Known rows, with every step that occurs:
G > H > Y: [ -1   3  -1  -6   3  -1  -6  -1   0   2   1   8  -2  -1   1   2  -3   0
  -2   0  10   9   6   1  -8  -5   1  -2   2  -5   8  -1   1   2   1   0
   1  14   2   3   5  -8 -10  -1 -14   0   3  -6   9 -13   2  -6   6  -2
   4   0   3   0  -1  -1]
J > V > R: [  7   5  -4  -2   0   1   7   4 -10   2  -5   7  -9  -7   2  -1  -3  -5
  -2   1  -4  -3  -6  11   4  -7  -1  -1   3   7  -4  -7   0   0   1   0
   2  -1   3   1  -3   3   0  -1   8  -1  -4   0 -11   5   0   0   6   2
   5  -3  -7  -4   1  -3]
H > Y > R: [ -2   6   0  -3   0  -7   3   0   2  -2   5   9  -1   1   0   2   0   7
  -4  -9  11   7   4   5  -8  -3   0   4  -2  -2  11  -7   1  -1   3   4
   2  20   1   2   4  -9  -6   0 -12   1   0  -7  -7  -2  -1  -8   1  -2
   5  -3  -2   0   0  -4]
Y > R > V > J: [ -3   2   0   5   2  -2  -5   0 -10   0  -3   0  -2  -2   1   1   4   9
   4  -7   3  -1  -1  10 -19  -4  -2  -6   5  -6  14  -1   5   0   3  12
   5  -8   5   2  -1  -5   7  -1  -8  -4  -3  -9 -12   4  -4 -13   2  -5
  -1  -2  -7   0   0  -6]
G > H > Y > R > V > L > C: [  6   6  -1   4   5  -3  -5   0 -11  -3  -2  18  -7  -3   0   1   0  11
  -2  -7  15   9   1  -3 -17  -6   1  -5  11 -11  24  -4   5   1   5  10
   0  15  -6  -3   8 -14  -8  -2 -25  -2   2 -14   2  -6  -3 -15  20  -6
  12   0  -3  -1  -1  -5]
P > J > V > R: [  6   4  -2  -7   0   1   7   3 -16   2  -2   5 -10  -1   5  -4   1 -12
   1   4  -2  -2  -5   5   2  -5  -3   2   3  -1   3  -5   3   1  -4   5
   6  -9   2   6  -5  -2  -3  -3   0  -5  -4   0 -10   0  -2  -5   1   2
   1  -3  -9  -1   3  -4]
L > R > V > J > P: [  1   0   0   1   0   5   1   1 -21   5  -7   8   8 -10   1  -7  -6  -9
  -1  -7  -2   1  -3  13   0   5  -2 -13  15  -4   1   5   2  -2  -2   2
   2 -30  14   5   2  -6   1  -2 -10  -1   1  -2  -4  -3  -2 -10  -4  -5
   3  -1 -12  -2   2  -8]
V > J > P: [  0   0  -1  -6   0   6  -4   0 -13   1  -3   2  -5  -6   0  -3  -2 -14
   0  -4  -3  -1  -6  13  -3   4  -2  -4  10  -3  -5   2   3   0  -2   2
   2  -9   6  10   4  -1  -1   4   0  -2  -4  -3   0  -7   0 -10  -8   0
  -4  -4  -5  -1   4  -2]
J > V > L > R: [  8   3  -2   0  -1   5  12   2  -9   3  -4  11  -4 -12   0  -6  -2  -3
  -3  -4  -4  -1   2   3   8  -1  -1  -3  11   1   8   0   1  -2   0   3
   1  -1   6  -1   1  -3  -7  -6  -1   1  -5   3 -13   4   2  -3   5   4
   8  -4 -10  -4   3  -4]
T > C > L > R > V > J > P: [  2   1  -2  -4  -2   7  -4   3 -21   7  -2  12  -4 -16  -9 -11  -5 -13
  -7 -10   2   4  -4   8  -6  -1  -2   0  18  -1   4   4   3  -4  -3  -7
   1 -35   9   7  -4  -2  -7  -2 -17  -1   1  -4  -5   0   3 -14  -1  -5
  10  -5 -12  -5   1  -7]
L > V > J > P: [  2  -2  -4  -2   0   3   1   0  -4   3  -7   6   2  -5   1  -4  -4 -21
  -4  -3  -4  -2  -5   5   9  10  -1  -9  13  -1  -8   3   2  -2   0  -1
   2 -16   5  11   3  -2   1   2   1  -1  -4  -4   3  -6  -2 -11  -8   0
  -4  -6 -11  -2   4  -6]
R > L > C > Q: [  8  -2   4   1  -1   3 -11  -2 -15   1   3   8  -3   0  -2  -4  -2  -2
  -4   0   3  -5  -9  -6  -7  -1   2   5   7  -5   8   0  -2  -3   3  -4
  -2  -5 -10  -4   4  -1  -3   1  -9  -1   0  -2  13  -2  -3  -8  20  -1
   8  -1   2   0  -3  -3]
Y > V: [ 4  0 -8  2  0 -2  3  0  4  2 -4 -2  0  2  0 -2  5  4 -4 -5  1 -1 -1 -3
 -5  2  0 -5  3 -4  0 -5 -1 -2  0 -3  3  9  1  1 -2 -2 11 -1 -1 -3 -4  1
  0  3 -1 -6 -2 -1  1  0 -5  2  0 -5]
P > J > V > R > Y: [  3   3  -2  -6   0   6   1   3 -21   1  -1  17 -12   2   2  -3   3  -7
  -3   3   2   1  -6  13   1  -4  -2   0  -4  -4  -4  -5   3  -1   0  -1
   4 -14  -1   1  -2  -1  -2  -2  -5  -5  -4   0  -9  -4  -2  -6  -5   0
   7   0 -15  -1   2  -3]
J > P: [ 3  0 -4 -2 -1  7 -3  0 -9 -1 -3  4 -2 -6 -3 -2 -5 -6 -1 -4  1  2 -5  2
  7  4  0 -3  7 -4 -7 -1  0  0 -3 -4  2 -9  2  6  3 -1 -2  1  2  1 -1  1
  3 -6  0 -2 -5 -1  0 -3 -3  2  2 -1]
L > V: [ 1 -2 -4  3  0 -2  5  0  7  2 -4  3  6  3  1 -1 -2 -6 -4  1 -1 -1  0 -6
 11  5  2 -5  2  2 -3  1 -1 -2  2 -2  0 -5 -1  0 -1 -1  5 -3  0  0  0  0
  4  1 -2 -2 -1  0  0 -1 -5 -2  1 -4]
L > V > J: [ -1  -2   0   0   1  -3   2   0   5   3  -4   1   4   1   3  -2   0 -14
  -1   1  -5  -4   1   3   4   5  -1  -6   6   2  -1   2   3  -2   2   2
   0  -7   4   6   0  -1   3   0  -3  -2  -2  -5   3   0  -2  -8  -4   1
  -5  -3  -7  -3   2  -5]
L > C > Q: [ 5 -3  3 -1 -2 -1 -7 -2 -5  2 -1 -4  0  7  2 -4 -2 -5 -8 -1  2 -2 -7  6
 -2  5  1  9  5 -1 -2 -2 -1 -3  1 -7 -3 -3 -3  1  4 -1 -4  3 -7 -3  6 -2
 12  0 -5 -6 16  3  8  0  1 -2  0  2]
C > L: [  1  -1  -3  -6  -1   1 -10   1   6   3   6   4  -9  -6  -6  -1  -3   1
  -5  -2   4   2  -3   0   3  -4   0   8   0  -1  13  -1   1   0  -1  -1
   1   4   0   1   1   1  -3   2  -1   0  -1  -1  -2   4  -1  -3  12  -1
   1  -2  -2  -2  -2  -2]
P > J > V > L > R: [  7   3   1  -4  -1   5   9   1 -14   3   0   9  -2  -4   4  -8   2  -9
   0  -2  -1   0   3  -3   4   3  -3   0  10  -6  13   2   3   0  -6   9
   4  -5   5   4  -1  -7  -9  -5  -8  -4  -6   5 -14   0  -1  -7  -1   5
   4  -4 -13  -1   4  -4]
Q > C: [-4  2  0  1  0  2  0 -1 -8  1 -3 -4  2  2  0 -6 -2  5 -2  1 -3  4 -1  1
 -9 -7 -1  6 -1  7 -3 -3  0  0 -2 -3 -1  6 -2  5  2 -2  0 -2  1  1 -4 -3
  3 -4 -1 -1 -8  0  2 -3  0  2  1  2]
Q > C > L > R > V > J > P: [ -1   2  -5  -3  -1   8  -8   2 -23   9  -4   7  -1 -12  -5 -13 -12  -4
  -8  -8   0   7  -7  14  -9  -5  -4   1  15  -2   8   1   3  -2  -5  -1
   3 -19  13  11   4  -8  -3  -3 -12   0  -4  -5  -4  -4  -3 -15   0  -6
   5  -7 -13  -3   1  -8]
H > G: [-1  2  4 -2 -1 -5 -4 -1 -1 -3  2  7 11  4  1 -2  3 -3  3  1  2  1  1 -4
 -2  2  0  6 -5 -1 -2  4 -1 -2  1 -1  0 15 -3  0  4 -6 -2  3 -5  3 -2  0
  5 -3 -2  0  4  3  2 -1 -1 -2  1 -2]
P > J: [-2 -1  3 -4  1 -1 -2 -1 -6 -1  4 -1  0  6  3 -3  3 -6  2  2  2  1  1 -6
 -4  3 -2  3 -1 -9  7  2  3  2 -6  6  3 -4 -1  5 -1 -5 -3  0 -8 -5  1  1
  0 -5 -3 -5 -7  0 -4  0 -2  3  2 -1]
C > T: [  4   0   1  -7   0  -3  -5  -1   0  -2   0  -4 -13   2  -1   2  -6   5
  -2  -2   5   1   1  -2   0   2   0   0   1   1   2   1   2  -1  -3  -2
   3  -3   0   0  -5   2  -5   3  -3   1   0  -3   0   0  -1  -1   6   7
   3   0  -2  -1  -3   1]
G > H > Y > R > L > C > Q: [  6   5   4  -3   2  -1 -17  -2 -15   2   6  17  -6   1   2   0  -2  10
  -9  -6  19   8  -5   1 -24  -7   2   6   9 -11  24  -5  -2  -1   6   2
   1  23  -6   0   8 -13 -13   0 -25  -1   0 -13  13  -9  -3 -19  27  -5
  14  -3   2   2  -3  -5]
P > J > V: [  1   1  -1  -5   0   2   2   0  -9   3  -3   0  -4   4   2  -5   1  -8
   2   2   2   2   0  -5  -1   2  -2   4   3  -8   2  -1   2   2  -6   0
   5 -13  -1   7  -3  -1  -1  -3   0  -5  -2   3  -3  -8  -1  -6  -4   4
  -1  -6  -9   4   2  -2]

Rows:
[  1   1   0  -4  -1   1  -5   2   0   2   6   4  -9  -6 -10  -4   1  -4
  -7  -3   4   3  -1  -6  -4  -6   0  13   2   5   5  -2   0  -1   0 -10
  -1  -5  -5   1  -5   4  -9   2  -8   1   1  -3   1   5   4  -4   6   1
   7  -4  -1  -3   0   1]
T > C > L
[ 10   5   0  -3   2  -9  -5  -2  -8  -9  -1  15 -13  -1  -3   0  -5  12
  -2 -13  15   4   1  -2 -11   0   0  -2   8  -5  14  -3   8  -3   2   7
   3   7 -11  -7   1  -9  -9   3 -23  -1   2 -12  -4  -2  -3 -12  20   2
  13  -2  -7  -4  -4  -8]
H > Y > R > V > L > C > T
[  2   0  -4   0  -1  -1   0   3   7   3   1   7  -4  -3  -9  -5  -2  -9
  -9  -2   2   1  -2 -10   8   1   2   9   4   7   1  -2  -1  -4   1 -13
  -1 -11  -5   2  -6   3  -6  -2  -8   1   1  -3   4   5   2  -6   3   1
   7  -4  -6  -5   0  -4]
T > C > L > V
[  5   0  -8   6   1   6   0   0  -2  -2  -3  15  -5  -1  -4  -1  11   7
  -2  -8  -2  -2  -3   6  -2   1   0 -10   0  -7   2  -4   4  -5   5   3
   1  13  -8  -7   4  -1   6   3  -5  -2  -8   0  -3   2   0 -10  -6  -1
   5   4 -11   0   0  -5]
R > Y > V > L
[  6   0  -9  -2  -2   3  -2   2   3  10   4  15  -2   0  -3  -3   2   8
 -17 -10   8   5   0  10  -3  -1  -1  -3   2  -5   8  -4  -2  -6   4  -9
   1   5   8  -3  -1  -5   7  -1 -16   0  -3   2  -1   5  -2 -10   4  -5
  13   3 -16  -2  -2  -8]
C > L > R > Y > V
[  2  -1  -8   3   0   3  -2   0   1   2  -4   9  -1   6  -1   0   8   8
  -6  -6   3   2   0   7  -5   2  -1  -8  -4  -8  -7  -6   0  -4   5  -7
   2   2  -4  -4   0  -1  12   0  -4  -2  -2   0   5  -2  -1  -6 -10  -3
   6   3 -11   2  -1  -5]
R > Y > V
[  3   1  -7   4  -2   2   5   0  -3   8  -4  11   7   5   2  -3   4   7
 -12  -8   5   3   2   9  -3   4   0 -10   1  -5  -5  -3  -3  -6   5  -8
   1   1   6  -4  -1  -6  10  -4 -13   0  -2   2   0   1  -1  -6  -7  -4
  13   5 -14  -1   0  -7]
L > R > Y > V
[  3  -1  -4  -5  -1   6  -8   2 -16   8  -1  12  -2 -15  -5  -7 -10  -9
  -6  -9   2   3  -6  14   0   0  -3  -5  15  -7  13   4   2  -3  -3   1
   3 -25  14   6   2  -5  -1   1 -13  -1   0  -2  -6   0  -3 -14   7  -6
   4  -3 -12  -4   1 -11]
C > L > R > V > J > P
[  5   6  -1   3   2  -5   0  -1  -9  -7   0  17  -1  -3  -1  -2   0   6
   0 -10  11   2  -1  -2 -10  -2   0  -2   8  -6  15  -4   6  -2   6  10
  -1  11 -10  -6   7 -12  -4   0 -21  -1   2 -10  -7  -2  -3 -13  13  -5
  10  -2  -5  -2  -1  -9]
H > Y > R > V > L > C
[  4   2   0  -2  -1  10   5   1 -20   3  -1  22  -5  -2   2  -8   3  -5
  -3  -3   1   3   3   7   2   3  -3  -2   4  -9   7   2   3  -3  -1   4
   2 -11   1   0   1  -7  -8  -4 -13  -3  -4   4 -13  -3   0  -8  -9   2
  11   0 -18  -1   3  -4]
P > J > V > L > R > Y
[  3   1  -5   4   0   1   5   3  -4   2  -4  21  -1   0   2   1   0  -4
  -7   2  -2  -3  -4  12  10   0   2 -11  -5   6 -10  -2   0  -5   8  -3
  -2  -5  -2  -5  -1  -2   2  -1  -5   1  -1  -3  -1   5  -2  -2  -2  -4
   8   5 -11  -7   0  -6]
L > V > R > Y
[ 14   1  -6  -2   0   0  -6  -2  -3  -3  -4  11 -18   7  -1  -2   3  10
  -9  -9   7   0  -3  -1  -7   5  -1  -7   7  -7  -4  -2   6  -5   3  -6
   0   9 -13  -7  -1   0   2   6 -14  -3  -3  -5   6   0  -1 -10   6   5
  15   2 -13  -3  -3  -3]
R > Y > V > L > C > T
[ 12   1   3  -6   0  -2  -4  -1  -3  -5   0   2 -17   0   0  -1  -4   1
  -2  -3   4  -4  -1  -5  -2   3  -1   1  10   0   2   3   5  -1  -2   1
  -1   5  -9  -3  -1  -1 -11   5  -9  -1   0  -6   3   3  -1  -3  17   8
   8   0  -3  -5  -2   2]
V > L > C > T
[  0  -1   2   3   2   1  -1   1  -6   2   0  12   1  -5   1  -2   1 -10
   2   1  -5  -8  -2  -8  -1   1   0  -8   8  -1   7   5   2  -2   4   6
   1  -9  -5  -1   1  -1   2   0  -5  -1  -7  -6   2  -3  -2 -11   1  -4
  -5  -4  -6  -2   0 -11]
R > L > V > J
[ -1   2  -3   2  -1   2  -4   1 -12   8  -1   6   5  -5  -5 -10 -11  10
  -9  -4   3   7  -3   2  -3  -9  -1   6   5   3  14  -1   1  -2  -2  -3
   0 -10   6   0   0  -7   0  -6 -12   1  -1  -1  -4   2  -4  -4   7  -4
  10  -3  -7  -2  -2  -6]
Q > C > L > R > V
[ 15   6  -4   4   1  -1   3   3 -13   2  -1  12  -6  -2   3  -3   3   1
  -6  -1   0  -8  -8  -7  -9  -7   0  -9   9  -1   4  -6  -1  -2   5   0
   1  12  -8  -6  -4  -3  11   0  -8  -2  -7  -6   3   7  -3  -9  17  -7
   9   2  -3  -3  -1 -12]
Y > V > R > L > C
[ 11   5   4   0   1   1   1   3 -19   1   4  16  -8  -5   3  -2  -2  -3
  -2   4   1  -7  -7  -4  -8  -8   1  -3   7   5   3  -1  -1   0   5   3
  -3   2  -7  -7  -2  -1   1   1  -8   1  -3  -5   2   4  -1  -2  18  -6
   7   2   1  -5  -1  -7]
V > R > L > C
[  3  -2  -7  -8  -1   4  -8   2   0   5   0   7  -4 -10  -5  -5  -7 -20
  -8  -5  -1   1  -7   5   9   6  -2   0  13  -1   4   2   3  -2  -1  -2
   2 -10   7  12   3  -1  -2   4  -3  -1  -5  -4   3  -3  -2 -15   4  -1
  -3  -7 -12  -4   2  -7]
C > L > V > J > P
[ -1   0  -7  -5  -1   6  -5   1  -7   6  -4   5  -4  -8  -6 -10  -9 -14
 -11  -4  -2   5  -9   6   3  -1  -2   6  11   3   2  -2   4  -2  -3  -3
   1  -6   4  17   5  -4  -3   2  -2   1  -8  -7   5  -7  -3 -16  -4  -1
  -2 -11 -13  -2   3  -5]
Q > C > L > V > J > P
[ -1   6   1  -1   4  -2  -7   0  -7   4   3  21  -4  -5   3   3   1   1
  -4  -4  12   7   5  -3 -20  -6   1  -8  10  -7  27  -1   2   1   7  10
   4  13   1   4   5 -12  -7  -3 -21  -1  -8 -17   4 -10  -1 -21   8  -7
   1  -5  -5   0   0 -12]
G > H > Y > R > L > V > J
[  6   3  -5  -3  -1  -2   4   5   2   4   2  13  -7  -8  -6  -5  -2 -13
 -11   0  -2  -3  -5   0  10  -6   2   5   4  14   3  -5   0  -5   3  -7
  -1  -5  -1   2  -9   1  -8  -1  -9  -1  -3  -5  -3  15   1  -6  11  -2
   9  -1  -7  -9   0  -5]
T > C > L > V > R
[ 13   2   2 -10   0   1  -1  -1 -12  -4  -2   4 -22   3   2  -7  -3  -7
  -1  -1   6  -2  -1 -11  -1   5  -3   5  13  -6   3   1   8   0  -8   0
   4  -8 -10   3  -4  -1 -11   2  -8  -6  -2  -4   0  -6  -2  -9  13  12
   7  -7 -12  -1   1   0]
P > J > V > L > C > T
[  2   2  -1   1   1   3   0   3 -11   0   0  18  -8  -1   1   2   3   2
  -4   1  -1  -1  -5  19   1  -5   0  -4  -7   4  -5  -3   1  -2   6   1
  -2   1  -2  -5   0  -1  -1   2  -5   0  -1  -1  -6   5  -1   1   1  -4
   7   6  -6  -5  -1  -2]
V > R > Y
[ 16   4  -1  -5  -1   1   0   0  -6  -3  -5   4 -20  -2  -1  -4  -7   0
  -3  -3   4  -2  -1  -5   4   2  -2   2  13   2  -1   0   5  -1  -2  -3
   2  -3  -9  -2  -2   4  -8   2  -2  -1  -2  -4   0  -2   0  -5  18  12
  11  -7 -10  -4  -1   0]
J > V > L > C > T
[  5   5  -5  -2  -1   6   4   4 -15   2  -5  20 -13  -4   0   0   0  -2
  -6   1  -1   0  -6  19   3  -7  -1  -3  -4   3 -10  -6   0  -3   7  -5
   1  -9  -2  -3  -1   4   0  -1   3   0  -3   0  -7   1   1   0   1   0
  11   0 -12  -4   0  -3]
J > V > R > Y
[ -1   2  -2   7   1  -2  -2   0  -5  -1  -3   5   1   0  -2   3   1  16
   3  -7   7   2  -2   4  -9  -3   0  -5   1  -7  10  -4   1   0   2   6
   3  -7  -1  -4  -2  -4   6  -3  -5  -2   0  -6 -11   3  -3  -6   4  -6
   4  -1  -5   2  -2  -5]
Y > R > V
[  8   5   0  -4   1   7   2   4 -25   0   2  17 -11  -6   2  -4   1 -10
   5   6  -1  -4  -8  -3  -4  -9  -1  -2   4  -5  12  -3   2   2  -2   8
   7 -12  -5   0  -6  -2  -3  -3  -2  -4  -9  -1 -10  -2  -2  -7   5  -3
   1  -4  -8   1   1  -9]
P > J > V > R > L
[11  3 -2  1  0  4  5  1 -9 -1 -5  7 -9 -4 -1 -5  0 -6 -2 -1 -1 -3 -4 -5
  1  0 -1  3 13  1 -3 -1  3  0  1 -1 -2 -1 -9 -1  3  2 -2 -1  0  0 -2 -2
 -1 -1  1 -4 12  6  8 -6 -6 -2  2 -1]
J > V > L > C
[  3  -1  -3   0   0   1  -4   2  -4   6   2   9   4  -8  -5  -4  -6   5
  -6  -6   6   3  -1   2   4  -3   0   0   5  -3  18   2   0  -2   0   0
   1 -12   9  -4  -2  -5   0  -3 -12   0   3   1  -7   5  -3  -3  15  -6
   8   1  -7  -4  -3  -9]
C > L > R > V
[  0   5  -5   4   5  -1  -8   0  -8  -5  -2  20  -6  -8  -2   3   2  14
   4  -8  11   9   3   2 -15  -8   1  -8   6 -14  28  -5   5   1   4  15
   4  17  -3  -3   6 -13  -9  -3 -19  -3  -3 -11 -10  -5  -1 -14  11  -7
   6   0  -3   0  -2  -7]
G > H > Y > R > V > L
[ 12   6   2  -5   1   4   3   3 -27   2   1  14 -11  -1   4  -6   0 -11
  -1   6   3  -6  -7 -10  -9  -7  -2   2  10  -3   6  -3   1   2  -1   3
   2 -11  -8  -1  -4  -2  -1  -3  -9  -4  -5  -4  -1  -5  -3  -8  15  -2
   7  -4  -8  -1   1  -8]
P > J > V > R > L > C
